Each row was made from one walk, in order. Every step used is in the known rows, and no mark comes twice. Write each row's walk.
Known rows:
solelu-tasu-ravub-relel-vipo-movom-nupep: -1.071	0.294	1.274	1.617	-0.881	-0.533	0.627	-0.289	-0.475	-0.411	1.628	2.007	0.643	-0.450	0.536	-1.080	-2.406	2.020	0.929	0.627	0.206	2.124	-1.094	-1.354	-1.471
gavivaf-tasu-ravub-relel: 1.373	1.519	1.448	0.307	-2.430	0.627	-0.077	-0.279	1.424	0.434	1.517	1.150	0.992	-0.981	0.800	-2.324	-1.225	1.501	1.226	-0.557	-2.596	0.026	0.054	-1.747	-2.732
relel-solelu-tasu: -1.274	0.978	1.680	1.672	0.309	-1.720	0.401	-0.115	0.093	-0.167	1.465	1.846	1.813	-1.381	0.339	-1.309	-1.736	1.559	-0.341	1.227	-0.167	1.527	0.478	-2.867	-3.696
relel-vipo-movom-nupep: -2.884	0.053	1.581	2.795	0.458	-2.354	-0.097	-1.275	1.603	0.803	1.550	1.709	1.937	-1.224	2.572	-0.706	-1.585	1.885	1.797	-2.136	0.599	1.383	0.550	-1.008	-0.503
relel-nupep: -1.746	0.767	2.253	2.669	-0.156	-1.799	0.457	-0.020	0.510	-0.796	1.291	1.218	1.913	-1.916	1.968	-2.042	-1.787	1.924	0.692	-0.633	0.701	2.037	1.378	-2.005	-1.802
gavivaf-tasu-solelu-relel: 0.570	2.422	0.547	0.521	-3.479	-0.183	0.453	1.886	1.470	1.395	0.593	0.507	1.292	-0.435	-0.453	-1.919	-0.909	1.340	1.634	-0.413	-2.263	-1.178	0.073	-1.429	-3.990
pemo-nupep: -0.948	0.221	1.078	3.363	-3.355	-2.815	0.225	0.034	1.506	0.681	1.485	1.641	1.868	-2.184	2.260	-1.464	-1.856	3.029	2.071	-2.195	0.303	1.743	0.911	-2.654	0.415
tasu-solelu: -0.659	2.083	0.562	2.168	-2.681	-0.862	0.927	0.617	1.890	1.930	0.787	1.083	1.201	-0.653	0.971	-1.507	-1.305	1.563	0.641	-1.194	-0.909	0.140	-0.278	-1.157	-1.212
solelu-relel: -2.870	2.399	0.604	1.565	-1.634	-0.795	0.264	2.419	0.597	2.414	1.002	2.192	1.640	-0.453	-1.583	-1.413	-1.642	1.606	2.012	-0.278	-0.392	0.551	0.633	-1.700	-2.364
relel-solelu-tasu-ravub-viko: -0.981	0.474	1.485	0.852	0.353	-0.847	0.520	-0.519	0.186	-0.239	1.302	2.190	1.145	-0.808	-0.265	-1.500	-2.278	1.457	-0.800	1.629	-0.466	1.996	-0.162	-2.441	-3.455
pemo-nupep-relel-solelu-tasu-ravub-viko: -1.359	0.152	0.269	2.371	-2.400	-2.715	0.457	-1.001	2.839	0.771	1.570	2.178	1.629	-0.769	0.648	-1.453	-2.682	2.733	1.059	-0.852	0.383	2.538	-0.600	-2.262	-0.993
vipo-relel-ravub-viko: -1.582	1.541	1.670	3.570	0.466	-3.081	0.243	0.577	1.350	2.392	1.853	1.836	2.233	-2.310	0.680	-0.932	-1.199	1.679	0.212	-3.539	0.301	-0.027	0.198	-2.445	0.612
vipo-movom-nupep-relel: -5.111	0.967	-0.034	3.282	-0.420	-3.996	0.029	-0.737	1.446	2.594	2.278	1.856	1.837	-0.081	2.289	-1.009	-1.500	3.181	1.557	-0.628	0.889	2.085	-0.177	-1.042	-2.717
movom-nupep-relel-ravub-tasu: -2.643	1.530	0.676	2.912	0.548	-3.469	0.068	-0.362	3.214	2.885	1.754	2.541	1.547	0.522	1.553	-0.949	-1.311	1.604	1.763	1.023	0.961	1.424	1.115	-0.135	-2.200
vipo-relel: -1.670	1.341	1.377	3.403	-0.866	-3.716	0.451	-0.523	0.195	1.832	1.860	1.292	2.279	-2.042	2.815	-1.150	-0.987	2.167	0.506	-2.217	0.298	-0.189	-0.106	-2.608	-0.691
gavivaf-tasu-solelu-relel-vipo-movom: 0.026	1.945	0.536	0.610	-2.909	-0.469	0.275	1.268	1.662	1.096	0.616	0.383	1.424	-0.551	-0.120	-1.639	-1.016	1.411	1.796	-1.612	-2.084	-1.001	-0.200	-1.177	-3.249
tana-gavivaf-tasu-ravub: 0.196	1.719	1.920	-0.345	-3.084	-0.410	-0.408	-0.450	1.771	0.598	1.628	1.292	2.042	0.046	1.281	-2.188	-0.900	1.150	1.992	0.224	-2.706	-0.602	0.085	-1.490	-2.368
ravub-tasu-solelu-relel-vipo-movom-nupep-pemo: -1.069	0.891	-0.206	2.542	-0.557	-2.512	0.055	-0.311	1.479	2.587	0.866	1.221	0.751	1.087	0.208	-0.649	-1.545	1.903	1.420	-1.175	-0.595	0.844	0.329	1.373	1.430
vipo-movom: -3.801	1.321	0.710	3.137	-1.257	-2.695	-0.171	-0.235	0.941	1.762	2.193	1.582	2.161	-1.508	1.357	-1.253	-1.195	3.201	1.093	-2.495	-0.172	1.453	-0.205	-2.094	-0.790
relel-solelu-tasu-ravub: -0.722	0.345	1.441	0.699	0.379	-1.333	0.399	-1.147	0.278	-0.531	1.182	2.102	1.347	-0.962	0.330	-1.512	-1.899	1.439	-0.523	1.600	-0.387	1.775	-0.110	-2.600	-3.571
gavivaf-tasu-solelu-relel-vipo-movom-nupep-pemo: -0.330	1.237	0.391	1.141	-2.494	-1.338	0.345	0.969	1.508	1.630	0.594	0.046	1.220	-0.063	-0.284	-1.632	-1.043	1.685	2.060	-0.456	-1.225	-0.669	-0.201	-0.568	-4.075
nupep-pemo: -1.742	1.278	1.645	3.773	-2.143	-2.511	0.275	-0.274	2.110	2.630	1.852	0.643	2.168	-1.269	-1.175	-1.948	-0.963	2.906	1.326	0.459	1.082	0.818	-0.331	-1.427	-1.985
ravub-tasu-solelu-relel: -0.196	2.071	-0.025	1.910	-1.617	-1.351	0.174	0.586	1.451	2.389	0.894	1.651	0.805	0.732	0.102	-0.926	-1.431	1.531	1.017	-1.195	-1.653	0.339	0.618	0.492	1.602
tana-gavivaf-tasu-ravub-relel-vipo: 0.527	1.528	2.075	-0.205	-2.273	0.440	-0.476	-0.748	1.824	0.438	1.710	1.290	1.900	0.014	1.199	-2.018	-1.251	0.710	2.231	-1.027	-2.918	-0.343	0.141	-1.093	-1.303
tana-gavivaf-tasu-ravub-relel-nupep: 0.283	1.375	2.051	-0.079	-2.085	0.111	-0.402	-0.516	1.107	0.014	1.713	1.102	1.790	-0.061	1.358	-2.308	-1.416	1.016	1.964	-0.535	-2.611	0.194	0.417	-1.261	-2.148

Write each row's walk:
-1.037	0.166	1.288	2.180	0.664	-3.702	0.584	-1.594	-0.622	0.352	1.521	1.536	1.819	-1.671	2.362	-1.064	-1.487	1.748	-0.649	-0.657	0.301	0.537	-0.648	-2.864	-2.296
vipo-relel-solelu-tasu-ravub
-1.790	0.095	1.858	4.057	0.192	-4.588	0.613	-1.248	-0.143	0.668	1.661	0.324	2.328	-2.172	2.343	-1.622	-1.299	2.522	0.326	-1.714	1.735	0.775	-0.092	-2.084	-1.348
vipo-relel-nupep-pemo
-0.341	0.592	1.022	0.823	0.325	0.642	0.063	-1.829	1.130	0.961	1.399	2.353	0.547	-0.663	0.818	-1.867	-2.211	1.279	0.137	-0.977	-1.517	2.178	-0.098	-1.451	-0.988
tasu-ravub-relel-solelu
-1.601	1.708	0.149	1.513	-1.606	-0.682	1.044	1.751	0.887	1.421	0.059	1.084	0.929	-0.105	-0.397	-1.569	-1.953	1.227	1.137	-1.017	-0.404	0.727	-0.002	-0.645	-2.180
tasu-solelu-relel-nupep
-2.537	2.476	0.932	1.565	-0.241	-0.798	-0.143	2.713	2.137	2.535	0.787	2.594	1.881	-0.987	-2.895	-1.166	-1.339	1.037	2.159	-1.689	-0.271	0.384	0.859	-1.748	-1.367
solelu-relel-ravub
-0.351	2.264	2.090	0.597	-3.206	-0.794	-0.417	0.483	1.522	1.046	1.938	1.051	2.520	-0.340	1.183	-2.013	-0.725	1.252	2.228	-0.228	-2.464	-0.820	0.694	-1.759	-2.403
tana-gavivaf-tasu
-3.012	1.529	1.055	1.612	-0.327	-1.096	0.415	2.058	-0.027	0.689	0.693	1.761	1.593	-0.747	-0.913	-1.724	-2.109	1.508	1.728	-0.366	0.407	1.488	1.079	-1.556	-2.624
solelu-relel-nupep
-0.242	1.373	0.198	2.394	-1.082	-1.877	0.248	0.188	1.381	1.902	0.810	1.014	0.839	0.634	-0.364	-1.214	-1.578	1.804	0.962	-0.836	-0.812	0.849	0.493	0.828	1.184
ravub-tasu-solelu-relel-nupep-pemo
0.527	2.547	0.686	0.612	-2.825	0.208	0.410	2.597	2.008	1.857	0.610	0.787	1.206	-0.536	-1.664	-1.811	-1.120	1.042	1.415	-1.113	-2.300	-1.015	0.214	-1.271	-3.253
gavivaf-tasu-solelu-relel-ravub-viko
-2.065	0.359	0.460	3.398	-2.702	-3.440	0.082	-1.471	3.860	1.060	1.739	1.779	2.399	-1.455	1.898	-1.110	-2.012	2.952	2.456	-3.373	0.730	1.847	-0.297	-1.954	0.726
pemo-nupep-relel-vipo-movom
-1.840	2.372	0.705	1.659	0.068	-1.149	-0.375	2.239	2.118	2.596	0.892	2.665	1.665	-0.450	-2.638	-0.948	-1.282	1.070	2.016	-1.805	-0.688	0.414	1.211	-0.918	0.255
solelu-relel-ravub-tasu
0.342	2.032	1.260	2.513	0.153	-1.605	-0.364	0.291	3.858	2.045	1.115	2.151	1.623	-1.081	-0.476	-0.836	-0.731	1.057	0.887	-3.052	-1.070	0.259	1.108	-0.563	2.397
relel-ravub-tasu-solelu
-0.712	0.663	1.399	1.533	-1.301	-0.109	0.562	-0.355	-0.039	-0.536	1.657	1.982	0.917	-0.853	-0.226	-1.190	-2.305	2.020	0.786	-0.232	-0.231	1.848	-1.437	-1.721	-0.862
solelu-tasu-ravub-relel-vipo-movom
-0.222	1.218	1.464	1.436	-1.972	0.214	0.757	0.384	-0.285	-0.228	1.648	2.071	0.780	-0.773	-0.416	-1.497	-2.220	1.922	0.582	0.990	-0.360	1.669	-1.100	-1.963	-1.561
solelu-tasu-ravub-relel
1.412	1.198	1.422	0.082	-1.523	0.565	-0.140	-0.784	1.360	0.239	1.390	1.197	0.970	-0.980	0.812	-2.292	-1.299	1.342	0.841	-0.423	-2.678	0.263	0.246	-1.908	-3.350
gavivaf-tasu-ravub-relel-solelu
-0.587	1.012	0.089	3.309	-2.595	-3.353	0.070	-0.680	4.741	1.851	1.424	1.984	1.945	-0.942	0.849	-1.102	-1.683	2.480	2.068	-3.238	0.149	1.434	0.062	-1.304	1.713
pemo-nupep-relel-ravub-tasu-solelu
-1.094	1.679	1.477	2.685	0.703	0.293	0.343	0.566	-0.395	1.141	2.234	1.862	1.102	-1.341	0.019	-1.303	-2.421	1.396	0.235	-1.459	-1.057	2.122	0.747	-2.081	-1.440
ravub-relel-solelu-tasu
-1.552	2.381	-0.159	1.470	-2.428	-0.401	0.945	1.976	1.353	2.602	0.275	1.356	0.942	0.106	-0.903	-1.338	-1.638	1.294	1.292	-1.029	-0.905	0.078	-0.356	-0.767	-1.909
tasu-solelu-relel
-2.376	1.542	0.301	2.744	0.203	-3.310	0.285	-0.263	3.390	3.064	1.429	2.243	1.244	0.785	1.473	-0.913	-1.378	1.443	1.623	0.874	0.809	1.256	0.783	0.208	-2.056
movom-nupep-relel-ravub-tasu-solelu
-2.325	3.159	0.991	2.521	-0.763	-2.048	-0.042	-0.174	5.755	2.888	2.002	2.621	2.741	-0.785	-1.158	-1.356	-0.912	1.409	1.467	-1.664	0.168	0.484	-0.364	-1.624	-1.339
nupep-relel-ravub
-3.394	1.457	0.599	2.829	-0.704	-3.231	0.520	-0.193	2.091	2.731	1.818	2.193	1.550	0.480	2.261	-1.267	-1.574	1.949	1.741	2.136	1.194	1.518	0.681	-0.688	-3.951
movom-nupep-relel
-2.192	2.457	1.221	2.264	-1.257	-1.656	0.260	-1.310	5.080	2.013	1.878	2.171	2.653	-0.436	0.339	-1.296	-1.416	1.286	1.629	-1.275	0.218	0.477	-0.699	-1.157	-1.154
nupep-relel-vipo
0.039	0.912	1.696	1.315	-1.509	0.418	0.691	-0.034	0.087	-0.604	1.510	2.078	0.858	-0.838	-0.197	-1.323	-2.294	1.618	0.775	0.474	-0.314	1.548	-1.123	-1.726	-0.916
solelu-tasu-ravub-relel-vipo
-3.281	2.140	0.780	2.605	-0.984	-2.254	0.076	-1.654	4.924	2.051	2.133	2.081	2.735	-0.455	0.466	-1.133	-1.442	1.856	1.661	-2.305	0.274	0.846	-1.123	-1.159	-0.876
nupep-relel-vipo-movom
-0.795	1.922	1.184	0.157	-2.827	-0.637	-0.235	0.594	1.669	1.179	1.293	0.779	2.139	0.380	0.420	-1.582	-1.054	0.996	2.527	-1.638	-2.642	-0.919	-0.108	-0.841	-1.934
tana-gavivaf-tasu-solelu-relel-vipo-movom
